Each row was made from one small tree. Brackets hold a mark, then the marks that hang from it, in the order of their numbers. Every link used is in the known rows. Write each row's tree.
Known rows
[K27 K307 [K916 K504]]: [ 2.49 -2.87  0.53 -1.60  0.27  1.34 -1.51 -4.01  4.00 -3.67  2.86  2.45
  1.09 -2.46 -6.04  3.45  7.64  3.41 -1.83 -1.23]
[K504 [K307 K27 K614]]: [-0.49 -1.61  5.93 -0.82 -0.14 -3.24  2.05  3.29  3.82  4.20  0.32 -7.22
 -0.31  1.36 -0.81 -2.78 -8.66 -1.17  2.72 -1.67]
[K27 K307 K916]: [ 4.63 -3.01 -2.01 -1.07 -1.11 -1.57 -2.00 -3.85  4.89 -2.65  0.28  4.66
  2.01 -1.17 -5.25  2.69  5.16 -0.80 -1.00 -0.94]
[K421 K27 K504]: [-2.27  2.32 -5.49  1.13  0.76  3.49 -3.54 -2.33 -3.29 -3.13  0.08 -2.01
  0.08  1.73 -0.09  0.72 -0.64  0.73 -0.43  3.06]
[K916 [K27 [K307 K614]]]: [-1.40 -2.06  3.96  3.99 -0.49  0.03  2.70 -4.32  7.72  0.33  2.63  1.73
 -1.88  0.32 -4.01  2.28  1.48 -2.01  2.95 -3.36]
[K614 [K307 K27]]: [-2.42  1.27  1.99  0.37 -0.74  0.49 -1.29  2.55  1.25  1.02  3.41 -2.35
 -0.75 -0.79  0.39 -2.27 -1.89 -1.64  1.44 -0.92]
[K614 [K307 [K27 [K421 K504]]]]: [-4.45  5.30 -0.34  2.95  1.00  2.28 -3.23  4.45 -4.09  3.40 -0.60  1.23
 -0.37  0.40  6.37 -1.59 -0.85 -1.43 -1.04  4.95]
[K614 [K307 [K27 K421 K916]]]: [-1.05  2.21  0.18 -0.41  0.06 -2.18 -2.26  4.56 -1.30  2.71  2.07  1.85
 -0.36 -0.31  3.21 -1.01  1.05 -1.55 -0.42  1.61]
[K504 [K307 [K27 K421]]]: [-1.16 -2.34  3.29 -3.91  0.89  1.51 -1.98  2.99 -1.54  4.25 -2.30 -4.10
 -0.68 -0.87  4.84 -2.18 -7.36 -0.98 -2.10  0.32]
[K421 [K27 K916] K504]: [ 0.47  1.99 -8.12 -0.30  0.19 -0.61 -3.40 -1.99 -1.45 -3.94  0.13  1.58
  1.15  2.64 -1.32  2.49  2.68  0.65  0.82  3.51]
[K614 [K307 [K27 [K421 K504] K916]]]: [-1.64  5.22 -3.22  1.66  0.41 -1.82 -3.17  4.94 -2.25  2.79 -0.58  4.30
  0.40  1.48  5.01  0.08  2.39 -1.54 -0.12  5.44]
[K27 [K307 K614] [K916 [K504 K421]]]: [ 3.84 -0.86  2.31  0.47 -0.36 -3.45  4.28 -0.58  4.75 -2.65  0.30  3.87
  0.41 -2.77 -4.92 -1.17  6.86  1.46 -1.21 -3.60]
[K916 [K504 K307 K421]]: [ 2.42 -3.49  0.97 -6.88 -1.98  4.40  2.13 -0.54 -2.41 -2.38 -1.31 -0.47
 -0.05 -4.49  1.66 -2.83 -2.48  0.16 -1.64 -5.68]
[K916 [K504 K421]]: [ 0.44 -1.39  0.99 -4.86  0.34  5.06  0.81 -1.48 -0.74 -3.90  3.41  1.02
 -1.82 -5.05 -0.24 -3.52  1.90 -0.39 -3.48 -5.81]
[K27 [K421 K504]]: [-1.64  1.76 -2.34  0.00  1.32  5.11 -4.30 -0.56 -4.56  0.36  0.38  2.93
  0.12 -0.35  3.71 -0.14  0.28 -2.54 -3.38  2.41]
[K614 K307]: [-0.02 -0.16 -0.28  0.31 -2.98  2.95 -1.63 -0.23 -2.57 -1.20  4.01  0.24
  0.81 -1.45 -0.73 -0.43 -0.50 -2.61  1.56 -2.56]
[K27 [K307 K614] [K421 K504] K916]: [ 1.86  2.29 -1.23  5.09  0.74 -3.13 -0.83  0.29  0.61  1.62 -2.72  5.81
  2.14  1.90 -0.65  2.29  5.14 -0.50 -1.16  4.58]
[K916 [K27 K307 K421] K504]: [-4.47 -2.68  3.88  0.64  2.03  7.69 -0.50 -4.77  1.38 -0.38  2.48  2.48
 -3.37 -3.39  1.23  3.43  5.16  2.36 -2.98 -1.66]
[K27 [K307 K614] K421 [K916 K504]]: [ 0.49 -0.69  4.88  2.79  2.02 -0.61  0.71 -0.16  0.65  0.84  2.67  0.86
  0.15 -1.51 -2.97  1.87  6.57  3.74 -2.57  0.24]

Write each row's tree
[ 1.92 -0.42 -1.09  4.13 -0.09 -5.08  0.93 -1.85  2.98 -1.91 -0.21 -2.10
  1.15  2.18 -6.21  2.36  3.02  2.28  1.61  1.30]
[K421 [K27 [K307 K614] K916]]
[ 1.35  0.05  0.25  0.97 -2.35 -0.75  0.96  0.54 -1.10  1.73 -1.59 -1.69
  2.33  2.32 -0.16 -0.14 -5.87 -2.11  3.32  0.24]
[K421 [K504 [K307 K614]]]
[ 1.07  1.84 -4.99 -1.36  1.06  1.06 -4.61 -0.12 -2.90 -0.28  0.23  6.40
  1.11  0.62  2.41  1.73  3.33 -2.65 -2.49  2.98]
[K27 [K421 K504] K916]
[-0.10 -0.16  1.63  3.72  1.16 -2.36  1.74 -2.02  2.08 -2.75  2.57 -3.97
  0.12  0.72 -6.91  2.58  5.75  6.65  0.66  0.93]
[K421 [K27 [K307 K614] [K916 K504]]]
[-1.76  4.42  0.73  2.71  3.43 -4.75 -1.23  4.60  1.94  3.96  0.74  1.15
 -0.71  2.86  1.77 -1.09  0.32 -1.66 -0.35  4.31]
[K307 [K27 [K421 K504] K916] K614]
[-2.75  0.41  0.92  1.79 -0.85  1.79  1.77  0.01 -1.61  4.55 -1.74  2.09
 -0.95  2.65  5.54  1.98 -5.17 -3.14  3.39  0.51]
[K916 [K27 [K421 [K504 [K307 K614]]]]]
[ 1.44  2.55 -4.35  6.00  0.12 -4.71  0.05 -1.72  2.02 -2.03 -2.82  0.79
  2.02  4.08 -4.55  3.15  4.58  2.62  2.08  5.18]
[K421 [K27 [K307 K614] K916] K504]
[-0.85  0.41  2.27  3.26  1.02  0.53  4.31 -1.12  0.01 -3.25 -1.37 -3.94
 -1.22 -2.32 -2.96 -2.60  3.21  4.95 -1.68 -1.43]
[K916 [K504 [K421 [K27 [K307 K614]]]]]
[ 1.45 -0.81  4.19 -2.66 -1.09 -4.44  4.75  4.38  3.51  2.92 -3.43 -3.14
 -0.72 -0.59  1.63 -6.24 -7.93 -3.14  1.46 -3.86]
[K504 [K307 K27 K614] K421]
[-0.04 -3.78  0.94 -6.75 -2.30  5.05  3.77 -3.08  1.28 -1.86 -0.11  2.47
 -2.67 -3.74  3.09 -0.65 -1.93 -1.33  1.32 -7.26]
[K916 K27 [K504 K307 K421]]
[-0.54 -2.62  4.47 -3.20 -2.07  1.53  6.94 -0.76  2.20  0.27  1.36  0.08
 -2.81 -1.95  1.44 -1.58 -3.44 -1.14  3.54 -7.68]
[K916 K27 [K504 [K307 K614] K421]]
[-0.66 -0.16  0.79 -3.26  3.24 -1.46 -3.25  2.41  1.96  1.97  2.35  0.92
 -1.53 -0.36  1.86 -1.26  0.33 -1.79 -2.72  0.85]
[K307 [K27 K421 K916]]
[-2.97 -1.48  4.79  4.55  0.88  1.66  1.85 -2.66  3.14  2.54  1.13  2.12
 -2.54 -0.25  0.01  1.99  1.47 -1.87  0.31 -1.49]
[K916 [K27 [K307 K614] K421]]
[ 1.82 -1.07 -0.57 -1.29 -2.55 -2.39  4.75  1.07 -3.28 -0.58 -4.35 -4.72
  0.57  0.25  1.33 -3.91 -7.34 -0.65  1.96 -3.15]
[K504 [K307 K614] [K421 K27]]
[-1.16  1.23  4.29  0.60  3.01 -4.93 -0.35  4.33  2.78  3.88  3.54 -1.32
 -1.62  1.16  0.23 -2.25 -0.86 -1.66 -0.80  0.39]
[K307 [K27 K421 K916] K614]
[-0.48  1.43 -2.18  2.52 -1.45 -0.71  0.99  0.47 -3.81  0.53 -2.98 -5.96
  1.78  3.88  0.44  0.49 -6.44  1.20  3.56  2.82]
[K421 K27 [K504 [K307 K614]]]
[ 3.70 -2.15  1.78 -3.00 -3.24 -2.08  4.64  1.45 -0.21  0.57 -2.87 -0.53
  1.06 -1.24  0.70 -4.48 -6.68 -4.00  1.64 -5.41]
[K504 [K307 K614] K421]
[ 0.72 -1.55  1.20 -1.40 -0.98 -2.49  2.29  0.42 -2.01 -0.68  2.22 -7.13
  0.78  1.53 -3.09  1.75 -2.25  5.41  3.45 -0.99]
[K421 [K27 [K916 [K504 [K307 K614]]]]]
[ 1.89  1.34 -7.90  2.40  0.02 -1.19 -3.10 -3.48  1.06 -4.17 -3.98  3.22
  2.24  2.42 -3.00  4.34  5.77  2.38 -0.26  5.42]
[K421 [K27 K307 K916] K504]
[-0.22  0.06 -5.59 -0.99 -1.76  2.69 -2.24 -1.64 -4.58 -1.43 -4.33 -3.48
  1.80  2.42  1.90  1.54 -5.40  1.11  1.48  3.02]
[K421 K27 [K504 K307]]
[ 3.01 -0.10 -6.68 -4.43 -0.80 -2.13  0.02 -1.02 -0.97 -4.95 -0.92  2.64
 -0.24 -0.82 -0.34 -1.94  1.82 -1.52 -0.85 -2.33]
[K504 [K421 [K27 K916]]]
[-3.26 -2.18  5.87 -4.34  2.49  4.27 -1.18  2.76 -2.28  3.46  0.60 -6.08
 -1.70 -2.52  4.30 -1.68 -4.93  3.20 -3.25  0.02]
[K916 [K504 [K307 [K27 K421]]]]
[ 2.06  1.32 -4.75  1.27 -2.03 -4.86  0.78  0.67 -2.23 -0.15 -3.04 -2.23
  2.60  4.97 -0.90  2.26 -3.48  1.04  4.62  3.26]
[K421 [K27 K916] [K504 [K307 K614]]]
[-0.39 -1.33  0.96 -3.85  2.06  3.59 -2.90 -0.53 -2.85 -0.94  5.85  1.71
 -0.79 -2.70  0.31  1.34  4.49  1.52 -3.70 -1.27]
[K27 K421 [K916 K504]]
[-0.37  1.00 -2.14  2.83  1.13  4.54 -3.82 -2.15 -2.23  0.16 -4.02  4.43
  1.33 -0.79  2.06  1.43  3.35 -0.55 -4.36  4.46]
[K27 K307 [K421 K504]]
